Each row comes from the steps of one walk. Every step used is in the known rows, and no mark comes twice. Write the walk behind each row, first mark first.
In the rows, zero is written as 128.
Known rows:
moti lona bara gule tidat menof kiram: [132  60  88 102 120 130 107 151 140  97  58 130 102 121 128 145 136 136
 141 124 146 138 220 160 119 126 140 127  87  81 136 144 108 110 147 206
 112 110  86  98 128 111 120 124 131  76 120 112 112 153 118]
moti lona bara gule tidat menof: [104  61  92 105 121 141 113 159 133 105  68 140 108 118 122 142 150 131
 137 131 140 142 228 154 117 124 151 121  85  84 127 140  89 113 140 211
 114 107  97 117 134 115 136 117 126  94 132 116 111 141 123]
bara gule: [114  95 114 120 119 146 118 154 120 134  99 128 101 124 122 143 125 122
 137 115 146 146 155 151 108 130 131 149 152 107 128 140  93 112 126 167
 123  89 117 125 156 122 133 118 132 104 114 116 101 114 144]
miga veki: [108  92 108 115 130 150 122 145 121 124 100 123 105 123 123 137 147 120
 141 131 127 142 144 148 125 132 121 138 133 103 123 139 126 112 122 166
 128  80 126 123 165 110 130 112 125 150  93  96 122 125 158]
tidat gule bara: [106  98 110 105 124 136 118 147 113 111  96 124  89 116 128 150 137 125
 125 123 137 145 146 144 124 128 153 137 131 102 120 127  85 108 117 169
 114  95 111 111 170 122 133 127 130 114  88 104 122 127 152]
lona bara gule: [106  85 116 117 119 142 123 146 123 124  75 128 105 108 137 156 144 124
 131 124 136 148 195 147  93 125 135 142 149 102 122 126  83 118 130 169
 119  92 110 127 155 135 127 122 137 104  85 108 101 129 135]
gule tidat menof moti lona bara: [114  53  94  98 126 149 120 147 128 102  63 139  95 139 121 153 161 134
 144 140 125 143 185 167 132 117 142 118  67  78 134 141 111 110 128 207
 121 116  87 140 133 122 156 119 129 157 119 105 136 151 138]
gule tidat menof nuru: [126  85  88 103 137 145 109 169 131 100  96 135 101 137  85 145 100 131
 131 123 117 138 163 175 162 117 131 117  72  70 133 154 134 126 135 186
 119  98  97 105 143 110 173 122 122 143 107 121 145 121 161]
moti lona bara gule tidat: [106  66 107 111 128 145 120 158 121 120  71 139 106 119 129 142 146 128
 137 133 140 145 211 140 112 126 148 126 110  94 123 141  75 110 128 190
 116 102 105 141 146 112 129 118 133  90 109 120 112 133 114]
bara gule tidat menof moti: [114  78  91 109 107 146 108 159 125 107  88 129  94 133 103 148 127 132
 142 126 155 147 166 169 139 130 139 143  98  86 141 143 117 114 135 207
 127 114  93 123 127 122 160 120 140 133 138 113 108 133 134]
kiram menof tidat gule bara lona: [108  69 102  98 108 137 115 159 120  96  63 140  88 118 117 139 113 135
 148 113 110 148 170 181 145 126 156 148 111  90 127 141  85 112 138 193
 126 114 104 112 167 122 143 126 135 129 186 106 124 134 116]
moti lona: [124  82 115 109 135 152 125 149 119 148 101 133  96 146 119 139 149 125
 141 123 117 140 124 155 114 128 132 130 121 107 127 149  88 105 116 168
 125  87 118 147 160 109 135 115 114 128 109 110 131 113 158]
gule tidat menof kufa: [115  78  87 113 117 138 112 167 124 108 120 125 104 119  88 158 102 126
 143 131 107 127 167 180 161 119 125 125  65  77 125 151 142 114 146 187
 113  96  95 114 122 114 163 133 125 144 155 108 129 132 150]
kufa menof: [109  96 112 110 142 142 119 150 121 127 101 124 101 138 100 153 123 121
 136 118 106 132 153 165 134 116 125 144 110  92 132 138 122 121 136 169
 129  91 121 119 154 125 141 117 120 153 130 115 136 119 170]
gule tidat menof veki miga: [103  83  84  91 101 138 112 143 133 114 101 129 102 127 108 157  96 133
 160 118 129 135 189 156 135 133 132 125  91  53 125 144 140 110 136 217
 118 100 101  92 136 122 145 112 117 145 162 124 119 126 142]
gule bara: [111  78 110 108 140 147 128 155 112 123 102 125  93 123 125 143 146 121
 135 121 133 146 130 150 108 125 140 133 137 102 121 136  95 109 128 158
 122  90 119 124 164 116 148 127 130 120  98 106 128 131 151]
tidat gule: [105 112 118 111 113 139 114 144 121 126 100 124  96 131 125 160 122 124
 124 122 125 140 147 149 139 126 137 135 131 111 123 132  99 114 115 169
 112  88 109 122 168 129 130 117 126 129 101 118 120 110 160]
kiram menof: [ 91 102 119 114 126 140 129 155 119 119 109 126  98 132 104 146 116 120
 146 114 118 142 147 170 126 122 127 139 128 106 134 148 105 124 141 174
 126  87 120 122 154 130 163 123 123 170 125 117 122 113 158]
moti lona bara gule tidat menof nuru: [127  66  86 100 130 145 110 164 133 102  50 144 104 118 106 139 132 139
 132 126 136 146 225 161 133 122 149 117  67  67 133 145 104 114 131 206
 120 108  91 114 139 109 150 118 129  96 108 114 116 139 127]
miga veki menof tidat: [101  66  87 105 114 145 118 145 134 111  96 136 116 115 107 140 103 124
 146 111  94 144 160 164 134 131 120 144 103  90 134 139 134 123 130 198
 129  90 117 119 157 117 139 112 124 189 139 107 130 122 145]
moti lona bara gule: [115  73 110 113 122 146 124 145 122 136  63 140 101 119 141 145 162 127
 137 124 137 148 193 145  90 128 144 136 134  98 125 135  66 107 119 178
 124  95 110 145 156 121 122 115 129  89  97 107 104 130 132]
kiram menof moti lona bara gule tidat: [ 89  70 106 110 108 141 125 149 118 102  59 138  93 124 116 142 139 134
 160 130 150 156 207 162 123 126 143 139 100  92 145 147  78 109 135 207
 133 118  99 150 133 125 155 121 144 146 137 116 116 143 110]
bara lona: [130  74 116 109 132 153 120 161 129 143  90 138  98 130 131 142 147 127
 140 119 109 136 140 167 106 128 126 141 142 101 115 153  87 112 133 157
 132  92 119 132 160 127 129 118 121 123 140 102 124 123 145]
menof veki: [119  91 109 106 120 148 119 141 131 130 101 122 103 131 123 153 139 122
 154 138 120 139 126 157 102 130 128 137 132  88 127 130 114  96 117 174
 129  83 111 120 159 121 137 124 128 125 108 101 122 120 152]

Which walk is each row?
[122  76 110  99 128 145 113 157 124 118  72 136  87 112 143 146 154 132
 134 118 132 143 156 155 116 129 155 143 133  94 114 139  73 103 125 164
 125 102 114 116 172 125 116 122 128  95 135  93 116 139 134] : tidat gule bara lona
[ 96  72  95 108 121 137 113 163 130  96  72 132 110 107 118 155 132 127
 134 132 141 140 233 154 118 121 146 128  98  84 122 132 107 124 148 202
 110 106  98 101 133 128 144 122 134 104 122 121 105 141 124] : lona bara gule tidat menof
[106  80  86 103 106 140 101 158 141 101  90 127 112 120 101 146 129 129
 154 138 143 141 180 161 123 132 143 140 100  71 133 133 124 102 139 215
 120  96  96  93 135 114 143 124 135 100 160 111 103 134 126] : bara gule tidat menof veki
[105  85  98 101  94 133 110 145 131 111  95 138 106 124 108 161  81 127
 133 104  96 142 173 164 152 125 134 137 102  90 136 131 111 124 123 203
 111  98  98 118 159 136 134 115 125 166 143 124 125 107 149] : veki menof tidat gule
[106  79  89 111 107 141 118 149 127 119 111 128 112  93 106 150 115 120
 150 106  97 135 162 166 128 132 106 146  95  82 130 140 145 108 131 180
 137  75 121 123 143 127 135 122 126 177 135  84 114 131 154] : miga veki menof kufa
[ 92 105 108 113  97 132 117 145 120 105  92 129  93 136 101 154  81 130
 136 116 108 146 163 176 172 124 140 142 109 106 139 140 110 124 128 202
 112 102  99 120 161 128 154 121 131 164 146 127 126 106 145] : kiram menof tidat gule
[132  77 115 109 124 157 127 138 119 143  88 134  85 151 130 144 152 131
 148 125 127 147 107 165 119 129 133 140 124 101 137 149  90  97 109 173
 135 102 109 167 154 116 145 114 123 151 106 104 134 125 156] : menof moti lona
[106  62  81  87  94 136 114 134 137 112  57 141 106 113 130 151 131 140
 163 122 146 145 252 145 105 138 149 127  86  51 123 136 107 100 131 232
 118 114  95 106 133 121 122 108 125  95 158 117  94 144 112] : moti lona bara gule tidat menof veki miga
[115  66 106 108 118 148 121 144 122 118  62 141  93 126 132 146 157 133
 147 138 153 152 193 149 117 131 147 136 107  89 135 141  79 101 122 195
 125 118  96 161 139 116 139 119 144 114 110 111 116 143 114] : menof moti lona bara gule tidat
[117  53  92  87 106 138 107 158 132 104  68 148  95 101 122 152 114 136
 140 103 102 143 173 171 124 128 151 145 104  78 124 140  88 117 135 200
 123 112 102 111 164 134 125 119 128 127 174 105 122 135 121] : veki menof tidat gule bara lona
[129  85 101 103 126 133 116 149 140 121 111 124 102 125 120 161 107 126
 145  92 115 136 144 163 106 125 112 144 126  94 145 149 124 120 141 174
 128  86 109  98 148 135 129 124 124 149 113 116 125 127 153] : veki menof kiram
[111  82  99 111 109 138 121 155 127 132 127 130 109 107  98 163 100 121
 143 101  91 133 150 172 122 124 110 140 101  83 131 148 122 110 135 174
 129  79 111 129 137 139 145 126 123 165 141 100 116 122 158] : veki menof kufa
[113  79  83 117 106 137 104 169 123 108 109 130 107 109  90 149 101 128
 140 120 132 134 188 173 149 125 131 139  78  83 129 146 129 110 147 191
 113  96  95 108 120 115 151 131 137 105 162 109 104 131 134] : bara gule tidat menof kufa
[106  80  88 100 118 143 107 157 140 102 102 123 109 129 103 153 128 127
 151 145 121 133 167 168 133 124 136 125  88  72 129 137 137 103 134 207
 116  95  97 102 136 113 152 126 125 134 148 109 127 132 143] : gule tidat menof veki
[116  82 103 106 117 136 115 149 114 103  86 131  90 130 122 149 111 130
 131 123 122 149 145 155 151 126 155 137 117  96 125 125  99 108 117 186
 108 106  96 120 173 113 140 123 135 117 112 115 133 125 140] : menof tidat gule bara
[117 100 107 112 105 139 112 144 122 115  91 131  96 140 115 157  94 129
 129 125 109 141 148 160 165 128 142 136 116 100 128 134 107 116 114 187
 105  99  95 126 167 120 136 118 131 139 113 125 128 108 149] : menof tidat gule
[124  63  95  93 120 137 105 153 119 105  58 140  88 122 118 146 113 136
 135 113 101 135 177 179 154 124 156 151  94  76 125 129 101 112 136 187
 128 120 104 113 164 120 123 118 130 114 173 109 135 140 131] : kufa menof tidat gule bara lona
[117  81 103 110 125 142 116 148 124 119  95 133 102 147  94 150  92 126
 138 119  85 134 150 182 157 116 129 144  98  90 136 135 132 124 136 187
 127 105 109 128 152 119 146 118 124 162 141 126 146 116 158] : kufa menof tidat
[108  70  99 105 113 142 119 155 130 122 105 140 112 127 101 155  91 124
 141 103  93 142 153 172 126 123 122 137 106  91 137 142 114 129 138 199
 122  96 105 127 154 128 149 117 122 171 134 124 133 110 146] : veki menof tidat
[ 91  79  96 105 126 145 120 146 133 119 104 131 114 109 118 143 134 121
 141 111 111 141 164 149 112 132 116 144 116  91 131 140 126 120 130 184
 132  79 130 115 158 125 131 111 120 178 123  99 118 123 157] : miga veki menof
[ 97  72  81  93  86 133 112 134 135 101  67 134 108 106 125 163 110 134
 156 123 147 144 252 146 108 136 143 134 104  51 120 128 119 109 140 229
 117 110  95  87 134 136 132 115 131 109 146 121  94 141 114] : lona bara gule tidat menof veki miga
[111  66  96  99 115 154 122 131 129 127  78 138  99 126 119 138 155 131
 156 107 125 148 137 156 110 137 124 148  98  84 145 146 115 105 114 198
 146  93 121 151 147 122 132 105 123 190 133  84 127 134 153] : miga veki menof moti lona
[123  83  92 103 121 133 114 138 138 111 100 121 108 114 126 146 120 125
 147 100 119 138 159 153 114 132 104 149 120  88 142 148 140 115 136 179
 133  80 119  98 151 123 120 116 125 169 103  98 121 136 151] : miga veki menof kiram
[120  63  97 104 108 147 117 134 127 119  45 137  90 126 137 149 173 137
 144 123 143 153 186 166 102 129 145 141 108  89 137 130  97 104 127 201
 130 113  92 142 136 131 135 115 133 112 121  93 102 144 135] : tidat menof moti lona bara gule
[103  69  92 107 107 140 115 150 127  94  64 129  97 115 121 158 142 133
 140 133 154 149 214 164 127 122 145 136  97  79 131 131 114 121 143 209
 122 114  87 121 130 134 157 121 145 124 118 113 109 149 122] : lona bara gule tidat menof moti
[100  53  94  98 108 146 119 149 130 112  67 148  99 110 120 151 141 133
 148 115 138 152 214 150 104 128 144 137  91  74 144 144  78 108 129 218
 133 115  99 149 132 131 136 115 138 143 135 113 111 143 114] : veki menof moti lona bara gule tidat
[139  84  99 106 124 133 111 148 136 113  99 115  95 140 121 157 117 129
 139 113 124 133 143 174 127 121 117 136 116  97 136 147 135 115 143 172
 117  94  96  94 143 125 137 126 120 122 109 108 123 134 161] : tidat menof kiram
[115  56  85 110 109 138 111 160 129 109  77 138 108 102 114 151 134 131
 143 129 125 134 220 170 132 123 142 126  62  77 125 141 111 105 140 204
 116 104  90 124 122 112 137 125 133  91 155 100 104 148 121] : moti lona bara gule tidat menof kufa
[116  93 111 109 126 146 119 137 116 125  91 123  89 146 106 163 129 127
 140 119 114 138 136 173 144 117 125 150 109  90 146 136 126 114 129 174
 142 105 114 144 146 135 151 117 128 177 120 105 138 128 168] : kufa menof moti
[137  98 108 109 135 131 113 141 127 121  99 115  94 145 109 157 108 126
 137 106 116 127 150 170 136 119 112 149 114  91 145 142 137 118 144 161
 129  94 112 104 150 123 125 124 125 138 111 117 135 131 165] : kufa menof kiram
